What can hang from each mark:
J_53: J_393
J_393: J_174 J_841 J_986
J_986: J_393 J_458
J_738: J_174
J_848: J_393
J_551: J_458
J_248: J_458
J_174: J_738
J_458: J_248 J_416 J_551
J_181: J_458

Every row comes from one small tree of marks. Brackets hold a mark, then the marks that hang from it, in the order of their numbers. Every link used is in the known rows. Which tree was each row made from?
Known rows:
{J_986 {J_393 J_841} {J_458 J_416 J_551}}: [-5.56 -1.25  0.00  3.08  0.94 -5.88 -3.47  1.08  1.95  0.67 -3.97  0.38
 -3.47 -1.93  3.79  4.03 -3.34 -2.73  3.05  4.52  1.35  4.92 -0.79 -1.94
 -8.54 -1.09 -1.57  3.95 -1.25 -0.60 -3.92]
{J_393 {J_174 J_738} J_841 {J_986 {J_458 J_248 J_551}}}: [ 1.23  0.61 -0.95  2.38 -3.11 -1.40  0.70 -0.42  1.27  0.83 -3.11 -3.92
 -1.00 -6.04  2.43 -2.89  1.02  1.60 -1.00  2.58 -1.63 -2.25 -2.60  4.61
 -1.47  2.25  0.26  4.68 -4.76  0.86  1.04]
{J_53 {J_393 J_841 {J_986 J_458}}}: [ 3.95  2.06 -0.66  4.10 -0.14 -3.34  2.58 -3.03 -0.67 -0.61 -0.98 -5.08
 -0.12 -0.87  0.13 -2.96 -2.84  3.20 -0.63  4.11  0.96  0.67 -0.06 -2.06
 -2.35  2.68  5.02  4.09 -0.59  0.64 -3.79]
{J_393 J_174 J_986}: [ 5.40  1.43  2.27  0.71  1.17 -2.98  4.89 -3.21  1.53 -1.13 -0.01 -0.93
  1.48 -0.22  0.63 -2.33 -2.39  2.26  1.00  0.43 -3.76 -2.55 -1.28 -0.14
 -0.20  0.33  3.72 -2.10 -2.03 -3.28 -1.70]
{J_738 J_174}: [ 3.75  2.88  4.37 -0.21  1.69 -2.79  3.04 -5.46  2.62 -0.82  1.50  3.19
 -2.42  1.36  0.63  0.73 -3.46  0.48  5.42 -2.59 -7.00 -0.23 -3.16 -0.77
 -4.46  0.43  1.76 -2.00 -0.14 -3.53 -3.25]
{J_393 J_174 J_841}: [ 5.25  1.27  2.78  1.89  0.04 -4.06  4.41 -4.37  2.96  1.39 -1.97 -0.98
  1.49  0.80 -0.73 -0.33 -2.35  2.59  1.15  1.30 -2.50  2.81 -1.67  0.42
 -2.57  0.60  0.83 -3.60 -5.61 -2.96 -1.93]
{J_848 {J_393 J_174 J_841}}: [ 4.50 -0.83  2.97  1.61  1.49 -4.80  6.05 -2.50  2.61  2.27 -4.47 -2.13
  5.40  1.23 -0.60  0.99 -3.34  2.47  1.11  0.82 -2.80  2.07 -1.21  2.32
 -1.84  0.55  3.30 -4.67 -4.88 -3.06 -1.08]
{J_181 {J_458 J_416}}: [-0.43  1.56 -0.54  2.71  3.65 -4.43  0.25 -2.77 -0.14 -2.90  1.76  1.44
 -2.21  2.66  0.87  2.69 -4.83  0.05  4.27  0.69 -4.93  1.86  0.01 -3.49
 -3.54 -1.04  1.14  0.70  0.09 -1.20 -1.45]
{J_393 J_174}: [ 4.63  1.89  4.37  0.27  2.03 -3.98  3.26 -4.38  2.57  0.73  0.33  1.24
  0.45  1.71  0.38  0.14 -3.53  0.89  3.13 -1.14 -4.22  0.99 -1.98 -0.69
 -2.09  0.47  1.93 -3.26 -1.88 -4.41 -1.13]
{J_986 J_393 {J_458 J_416}}: [-4.31 -1.10  1.83 -0.10  3.16 -6.25 -2.65 -0.52  2.81 -2.45  0.66  2.60
 -4.08  0.60  2.99  3.89 -5.70 -2.22  2.70  0.60  0.32  3.45 -0.18 -5.07
 -6.85 -1.73  0.88  1.29  1.70 -1.92 -2.60]
{J_393 {J_174 J_738} J_841 {J_986 {J_458 J_416}}}: [ 1.11 -0.30 -1.97 -0.89 -3.98 -3.47  3.79 -1.57  3.16 -2.28 -2.28 -2.21
  0.01 -4.57  0.69  0.11  0.03  1.58 -2.86  3.75  0.14 -0.71  0.05  1.03
 -2.25 -0.79  1.81  1.84 -6.42  0.36 -1.72]
{J_393 {J_174 J_738} J_841 {J_986 J_458}}: [ 4.25  0.91 -0.53 -1.40 -4.61 -4.08  4.76 -3.29  2.97 -1.18 -2.60 -4.12
  0.97 -4.40 -0.84 -3.06  1.00  2.67 -4.55  2.36 -0.12 -2.90 -1.89  1.27
  0.27  1.39  3.20  0.96 -5.68  1.07 -0.79]
{J_53 {J_393 J_841 J_986}}: [ 5.92  2.97  0.29  4.22  0.04 -2.76  4.29 -3.86 -0.34 -1.35 -0.56 -2.99
  1.73  0.16 -1.20 -1.38 -3.34  2.75  0.68  1.93 -1.08  0.80  1.36 -0.95
 -2.03  3.79  4.92  1.90 -1.41 -1.11 -4.04]
{J_248 J_458}: [ 1.40  2.87 -0.35  2.19  3.10 -2.98  0.69 -4.62 -2.06 -1.45  3.74  2.29
 -0.96  4.14 -1.83  0.98 -3.02  3.53  4.97 -2.09 -4.94  1.49 -4.19 -4.18
 -2.51  2.51  3.58 -1.31 -1.00 -1.89 -2.84]
{J_848 {J_393 {J_174 J_738} J_841 {J_986 J_458}}}: [ 3.79 -1.32 -0.52 -1.82 -3.57 -4.59  6.94 -1.71  2.85 -0.26 -4.45 -5.15
  4.59 -3.41 -0.44 -1.02  0.54  2.77 -4.48  1.86 -0.15 -3.42 -1.02  3.68
  0.50  1.30  5.21 -0.70 -5.11  0.67 -0.37]
{J_393 {J_174 J_738} J_841 {J_986 {J_458 J_248 J_416}}}: [-0.96 -0.82 -1.73  1.86 -2.54 -1.21  0.99 -0.42  3.29 -2.51 -0.09 -2.45
 -1.82 -5.12  2.47 -0.47 -0.96  2.32 -1.92  3.38 -0.78 -0.05 -0.47  2.00
 -2.54 -0.04  0.69  2.80 -6.71  0.08  0.76]
{J_181 {J_458 J_551}}: [ 1.32  3.44  0.16  3.17  2.72 -5.07 -0.05 -3.40 -1.63  0.45 -0.94 -0.30
 -1.88  1.60  0.61  0.36 -2.32 -0.77  5.23  0.25 -5.57 -0.77 -2.00 -1.33
 -2.44  1.57  1.39  2.56  1.87 -0.39 -0.88]
{J_848 {J_393 J_841 {J_986 {J_458 J_248 J_416 J_551}}}}: [-4.82 -2.36 -3.65  6.72  4.11 -1.57 -1.19  2.20 -1.74  0.49 -4.25 -2.65
  1.45 -3.25  5.86  1.43 -2.42  2.10  3.27  6.42 -1.73 -0.16 -0.94  0.53
 -5.02  0.25  1.35  4.63 -0.78 -0.03 -0.65]
{J_551 {J_458 J_248 J_416}}: [-4.52 -0.82 -0.54  4.44  8.05 -0.10 -1.27 -2.02  0.33 -2.41  5.14  0.74
 -3.74  1.31  3.56  3.59 -3.17 -1.38  4.89 -0.31 -5.06  2.34 -1.14 -2.91
 -4.62  0.68  0.99  3.47 -0.96 -3.25  1.86]
{J_393 {J_174 J_738} J_841 {J_986 {J_458 J_551}}}: [ 2.94  1.57 -1.49 -0.58 -5.07 -3.68  3.20 -1.43  1.71  1.72 -4.91 -4.29
  0.57 -5.83  0.87 -2.32  2.14  1.01 -1.62  3.46 -0.98 -2.77 -2.34  3.34
 -1.15  1.85  1.46  3.40 -4.80  1.30 -1.28]
{J_551 {J_458 J_416}}: [-3.00 -0.10 -0.86  1.49  6.54 -2.60  1.18 -3.42  0.26 -1.32  3.68  0.48
 -2.10  2.08  2.46  3.99 -2.63 -1.86  3.73  0.09 -3.93  1.91 -1.25 -3.59
 -4.30 -0.29  2.23  1.86 -0.75 -2.64 -0.43]

Write each row's tree:
[ 1.35  0.46  4.84 -0.79 -0.02 -6.74  0.17 -0.66  4.82 -0.13 -1.19 -0.13
 -2.65 -0.51  2.19  0.10 -4.23 -1.90  0.40 -0.42 -0.51  2.07 -2.17 -0.79
 -3.36 -1.18  1.12 -1.74 -0.73 -2.61 -0.97] | {J_986 {J_393 J_174} J_458}
[-4.60  0.25  0.71  4.62  7.02 -1.06 -3.34 -1.79 -0.92  0.16  1.60  3.93
 -3.22  0.16  4.68  4.08 -4.20 -0.19  8.86  0.71 -5.44  3.15 -0.75 -2.02
 -6.94  1.03 -1.50  3.39  1.23 -4.34 -0.46] | {J_458 J_248 J_416 J_551}
[-3.73  1.47 -0.93  6.44  5.04 -2.04 -4.17 -0.13 -1.42 -1.28  1.20  1.59
 -4.41  0.51  3.74  2.78 -4.27 -1.37  7.37  1.56 -6.33  2.18 -0.44 -0.43
 -4.85  0.32 -1.25  4.76  1.11 -1.56  0.80] | {J_181 {J_458 J_248 J_416 J_551}}
[ 1.99  0.12  3.17  1.05 -2.18 -7.09  0.63 -0.74  5.38  0.45 -3.99 -1.96
 -1.64 -0.92  0.49 -0.14 -3.51 -0.49 -1.77  2.28  1.15  3.42 -2.50  0.08
 -3.54 -0.86  0.56 -2.06 -4.27 -0.98 -2.29] | {J_986 {J_393 J_174 J_841} J_458}
[ 1.36 -0.53 -1.65  2.68 -1.04 -3.42  2.30 -0.04  2.49 -0.52 -2.23 -2.86
 -0.20 -2.90  3.26 -1.34 -2.11  2.70 -1.02  6.57  0.18  0.96 -0.97 -0.73
 -2.58 -3.03  1.10  0.49 -5.51 -0.10 -3.03] | {J_393 J_174 J_841 {J_986 {J_458 J_416}}}
[-5.91 -1.75  0.23  4.75  2.65 -4.37 -4.65  0.53  3.09 -2.65  0.02  1.34
 -4.79 -0.68  3.68  3.13 -5.28 -0.13  1.91  2.74  0.75  5.16 -0.36 -2.77
 -7.44 -1.00 -1.59  1.81 -2.10 -1.30 -0.82] | {J_986 {J_393 J_841} {J_458 J_248 J_416}}
[ 6.56  1.90  0.62  3.55 -2.70 -3.48  4.08 -1.25  1.48  0.84 -3.08 -5.88
  0.46 -2.15  0.89 -3.70 -3.03  2.42 -1.57  4.19  0.98  1.18 -0.06  1.95
 -1.02  1.29  4.09  2.19 -3.75 -0.79 -2.85] | {J_53 {J_393 J_174 J_841 {J_986 J_458}}}
[ 3.72  0.46  4.33  1.28 -2.01 -6.61  2.58 -1.74  5.70  0.27 -3.59 -0.34
  0.09  0.18 -0.42  1.61 -3.94 -0.55 -0.20  0.33 -0.73  4.14 -0.95  1.04
 -3.82  0.29  0.42 -3.94 -5.10 -2.88 -2.11] | {J_986 {J_393 J_174 J_841}}
[ 2.99  2.59 -1.49  4.76 -0.28 -3.10  1.34 -1.25 -1.83  1.57 -3.60 -5.51
 -0.45 -2.68  2.02 -2.55 -2.34  1.30  1.31  4.71  0.14  0.18 -0.70 -0.31
 -3.49  3.11  3.36  6.94  0.28  1.11 -3.97] | {J_53 {J_393 J_841 {J_986 {J_458 J_551}}}}
[-0.32  0.45 -0.75  3.76  4.31 -1.54 -0.84 -2.92 -0.55 -3.08  2.61 -0.80
 -2.07 -1.21  3.39 -3.22 -2.38  3.95  1.94  1.53 -2.70 -3.12 -2.71 -3.66
 -1.08  1.14  3.20  2.37  1.92 -0.27  0.46] | {J_393 {J_986 {J_458 J_248}}}
[ 3.28  0.69  4.17 -2.06 -4.77 -6.05  3.59 -2.57  6.38 -1.80 -2.95 -0.09
 -0.18 -1.45 -2.25  2.73 -2.52 -1.40 -1.54 -2.51 -0.88  2.47 -0.20  2.82
 -3.49  2.14  0.45 -2.82 -5.99 -2.52 -1.07] | {J_986 {J_393 {J_174 J_738} J_841}}
[ 2.19 -0.70 -0.77 -0.79 -3.43 -3.93  4.99  0.34  1.25  1.86 -7.23 -5.69
  4.45 -5.21  1.34 -0.91  1.42  0.74 -2.31  3.12 -1.14 -3.08 -1.64  5.48
 -0.78  2.01  3.95  2.13 -3.60  1.03 -0.50] | {J_848 {J_393 {J_174 J_738} J_841 {J_986 {J_458 J_551}}}}
[ 0.81  1.06  0.74  0.57 -1.30 -1.32  0.06 -0.40  1.38 -0.34 -0.85 -2.09
 -2.51 -5.29  3.47 -2.53  0.68 -0.08  1.13  0.33 -3.49 -3.59 -2.23  3.68
 -1.00  2.06  1.38  4.83 -0.98 -0.93  2.34] | {J_393 {J_174 J_738} {J_986 {J_458 J_248 J_551}}}
[-0.90 -0.97  0.16  3.74  2.85 -1.16 -0.71  0.37  1.89 -1.96  1.59 -0.46
 -3.10 -2.46  5.54 -1.29 -3.59  1.87  2.29  3.34 -2.29  0.14 -0.86 -0.47
 -2.36 -2.16  1.01  1.28 -1.75 -2.39  0.40] | {J_393 J_174 {J_986 {J_458 J_248 J_416}}}
[-3.47  1.92 -1.96  3.54  3.66 -2.15 -2.37 -0.68 -3.56  0.56  1.76  3.82
 -2.63  1.96  1.67  4.61 -3.13  0.53  8.37  0.10 -5.14  4.06 -2.82 -2.20
 -5.96  1.31  0.59  3.05 -0.57 -2.77 -3.80] | {J_248 {J_458 J_416 J_551}}
[ 2.71  0.18 -0.24  1.27 -3.44 -2.09  2.19 -2.26  3.42 -1.77 -0.84 -3.53
 -0.65 -4.74  0.60 -3.17  0.73  3.77 -2.86  2.16 -1.39 -2.36 -1.84  2.47
 -0.58  1.74  2.03  1.64 -5.97  0.56  1.66] | {J_393 {J_174 J_738} J_841 {J_986 {J_458 J_248}}}
[-4.92 -0.43 -2.40  5.11  5.28 -0.71 -3.83  0.27 -1.88 -1.11  0.85  0.27
 -3.71 -3.12  6.82 -0.02 -2.62  0.64  5.40  4.12 -2.90 -1.25 -1.60 -2.66
 -4.90 -0.25  0.05  6.72  2.32 -1.14 -0.44] | {J_393 {J_986 {J_458 J_248 J_416 J_551}}}
[ 0.80 -1.45 -0.20  0.46  4.18 -4.64  3.33 -2.28 -1.49 -1.39 -1.07 -2.08
  3.34  0.29  2.30 -1.35 -2.52  3.16  0.38  1.86 -1.57 -4.58 -1.97 -3.15
 -0.53  0.45  6.87  0.12  2.43 -0.03 -1.27] | {J_848 {J_393 {J_986 J_458}}}
[-3.51 -0.26  1.27  5.10  1.38 -4.60 -4.84  0.73  1.94  0.23 -2.83 -0.81
 -3.93 -2.26  3.27  0.89 -3.11 -0.39  2.95  2.59 -0.54  3.16 -2.66 -0.60
 -6.30  1.60 -1.81  3.66 -0.18  0.01 -0.09] | {J_986 {J_393 J_841} {J_458 J_248 J_551}}
[-3.39  0.24 -2.33  2.18  3.84 -2.96 -1.14 -0.27 -1.75 -0.47 -0.55  0.13
 -2.11 -2.38  4.95  0.44 -1.65 -0.01  3.94  4.49 -1.77 -1.76 -1.50 -3.33
 -4.56 -0.64  1.60  5.53  1.86 -0.42 -2.94] | {J_393 {J_986 {J_458 J_416 J_551}}}
[-0.60 -0.30  1.58  1.43 -0.20 -7.31 -0.71 -2.31  3.11 -1.46 -2.09 -0.70
 -1.87 -0.08  0.37  1.03 -3.49  0.59 -0.42  2.06  1.24  2.34 -2.24 -3.75
 -5.18  0.17  1.16  0.04 -1.69  0.29 -2.33] | {J_986 {J_393 J_841} J_458}
[-0.29 -0.45  5.03  2.33  1.57 -5.03 -3.07  0.51  5.15 -1.05  0.14  0.00
 -4.22 -0.65  3.65 -0.03 -4.92 -1.20  1.58 -0.77 -1.49  2.75 -1.95  0.24
 -3.59 -0.28  0.50 -0.80 -0.38 -3.20  1.41] | {J_986 {J_393 J_174} {J_458 J_248}}
[-1.83 -0.62 -2.15  6.59  0.23 -0.72 -1.31  2.05  1.14  1.19 -3.83 -2.61
 -1.99 -4.88  5.96 -0.97 -1.60  1.29  2.33  6.78 -1.41  1.26 -1.16  2.65
 -3.87 -1.31 -1.64  4.68 -4.54 -0.51 -0.75] | {J_393 J_174 J_841 {J_986 {J_458 J_248 J_416 J_551}}}
[ 2.74  1.23  5.95 -4.17 -2.45 -6.01  2.54 -3.03  6.15 -2.44 -0.29  2.19
 -1.39 -0.71 -1.05  2.99 -3.19 -3.07  0.19 -5.07 -2.05  1.45  0.17  1.88
 -2.93  1.94  1.83 -2.51 -2.59 -4.42 -0.28] | {J_986 {J_393 {J_174 J_738}}}
[ 1.19 -1.47 -1.92  2.21  1.86 -4.03  4.43 -1.87 -0.63 -0.52 -3.69 -4.36
  4.61 -0.64  0.75 -1.78 -1.44  4.56 -1.50  4.28 -0.58 -2.95 -2.13 -2.33
 -1.04  0.47  5.77 -0.28 -0.84  1.26 -2.11] | {J_848 {J_393 J_841 {J_986 J_458}}}
[ 3.18  0.70 -1.02  3.89 -1.62 -2.93  3.06  0.24  2.04  0.57 -2.57 -4.47
 -0.70 -2.83  2.63 -1.06 -4.13  1.06 -0.28  5.89  1.25  3.55  1.62  1.71
 -3.00 -0.41  2.72  3.29 -4.60 -1.27 -3.93] | {J_53 {J_393 J_174 J_841 {J_986 {J_458 J_416}}}}
[ 2.36 -0.03  1.05  3.41  1.71 -1.66  0.37 -1.28  1.84 -1.23  1.03 -2.05
 -1.94 -1.79  3.84 -4.49 -2.18  2.80  0.68  1.95 -2.92 -2.32 -2.82  0.11
 -0.34 -0.21  2.83  0.87 -1.11 -1.19  1.30] | {J_393 J_174 {J_986 {J_458 J_248}}}
[ 2.78  0.96 -0.59  3.21 -2.21 -3.51  2.53 -0.49  0.98  2.22 -5.62 -4.80
  0.87 -4.13  3.07 -3.74  0.21  2.10 -0.13  5.64 -1.00 -1.48 -3.11  2.06
 -1.65  0.04  1.26  2.16 -3.65  0.80 -2.32] | {J_393 J_174 J_841 {J_986 {J_458 J_551}}}
[ 1.59  0.23 -0.47  6.09 -0.48 -1.76 -0.11  1.07  1.00  2.07 -3.71 -4.58
 -1.29 -4.63  3.97 -3.95 -0.31  2.69  0.91  5.12 -2.09 -0.69 -3.20  3.03
 -1.94  0.53 -0.40  3.40 -3.86  0.24  0.08] | {J_393 J_174 J_841 {J_986 {J_458 J_248 J_551}}}
[-3.05 -0.21  0.95 -0.76 -4.62 -5.95 -0.97  1.40  5.25  1.32 -5.51 -0.48
 -3.33 -4.79  2.37  4.77 -1.71 -4.48  0.32  1.98  1.28  4.34  0.13  3.63
 -6.91 -0.36 -2.41  2.98 -5.03 -1.27 -1.77] | {J_986 {J_393 {J_174 J_738} J_841} {J_458 J_416 J_551}}
[ 0.30  0.20 -1.82  5.42  1.65 -2.20 -0.10 -2.50 -0.37 -2.29  0.31 -2.77
 -1.07 -2.19  1.61 -3.77 -1.79  5.36  0.03  3.98 -1.08 -2.21 -3.01 -2.85
 -1.75  1.14  1.99  2.58 -1.85  1.15 -0.36] | {J_393 J_841 {J_986 {J_458 J_248}}}
[ 2.07  1.47  0.51 -2.20 -2.54 -3.44  2.76 -1.74  1.02  0.67 -2.01 -2.48
 -0.88 -4.98  1.79 -2.09  1.41 -0.28 -0.13  0.89 -2.48 -4.42 -2.33  2.23
 -0.53  1.65  2.52  3.81 -1.27 -0.23 -0.49] | {J_393 {J_174 J_738} {J_986 {J_458 J_551}}}
[ 1.85  0.01  2.58 -2.41 -5.13 -7.03  1.93 -1.66  6.45 -0.87 -3.48 -1.81
 -1.86 -2.96 -1.27  0.81 -1.25 -1.06 -3.38 -0.04  0.80  2.09 -1.40  2.03
 -3.29  0.81  0.86 -1.06 -5.19 -0.29 -0.61] | {J_986 {J_393 {J_174 J_738} J_841} J_458}
[-2.70 -0.21 -0.49  4.72  2.52 -0.45 -2.18  1.80  0.74  0.35 -0.72 -0.73
 -3.44 -4.05  7.29 -0.80 -2.49 -0.50  3.90  3.85 -3.15 -0.35 -1.13  1.89
 -3.49 -1.19 -0.78  4.42 -0.67 -1.92 -0.05] | {J_393 J_174 {J_986 {J_458 J_248 J_416 J_551}}}
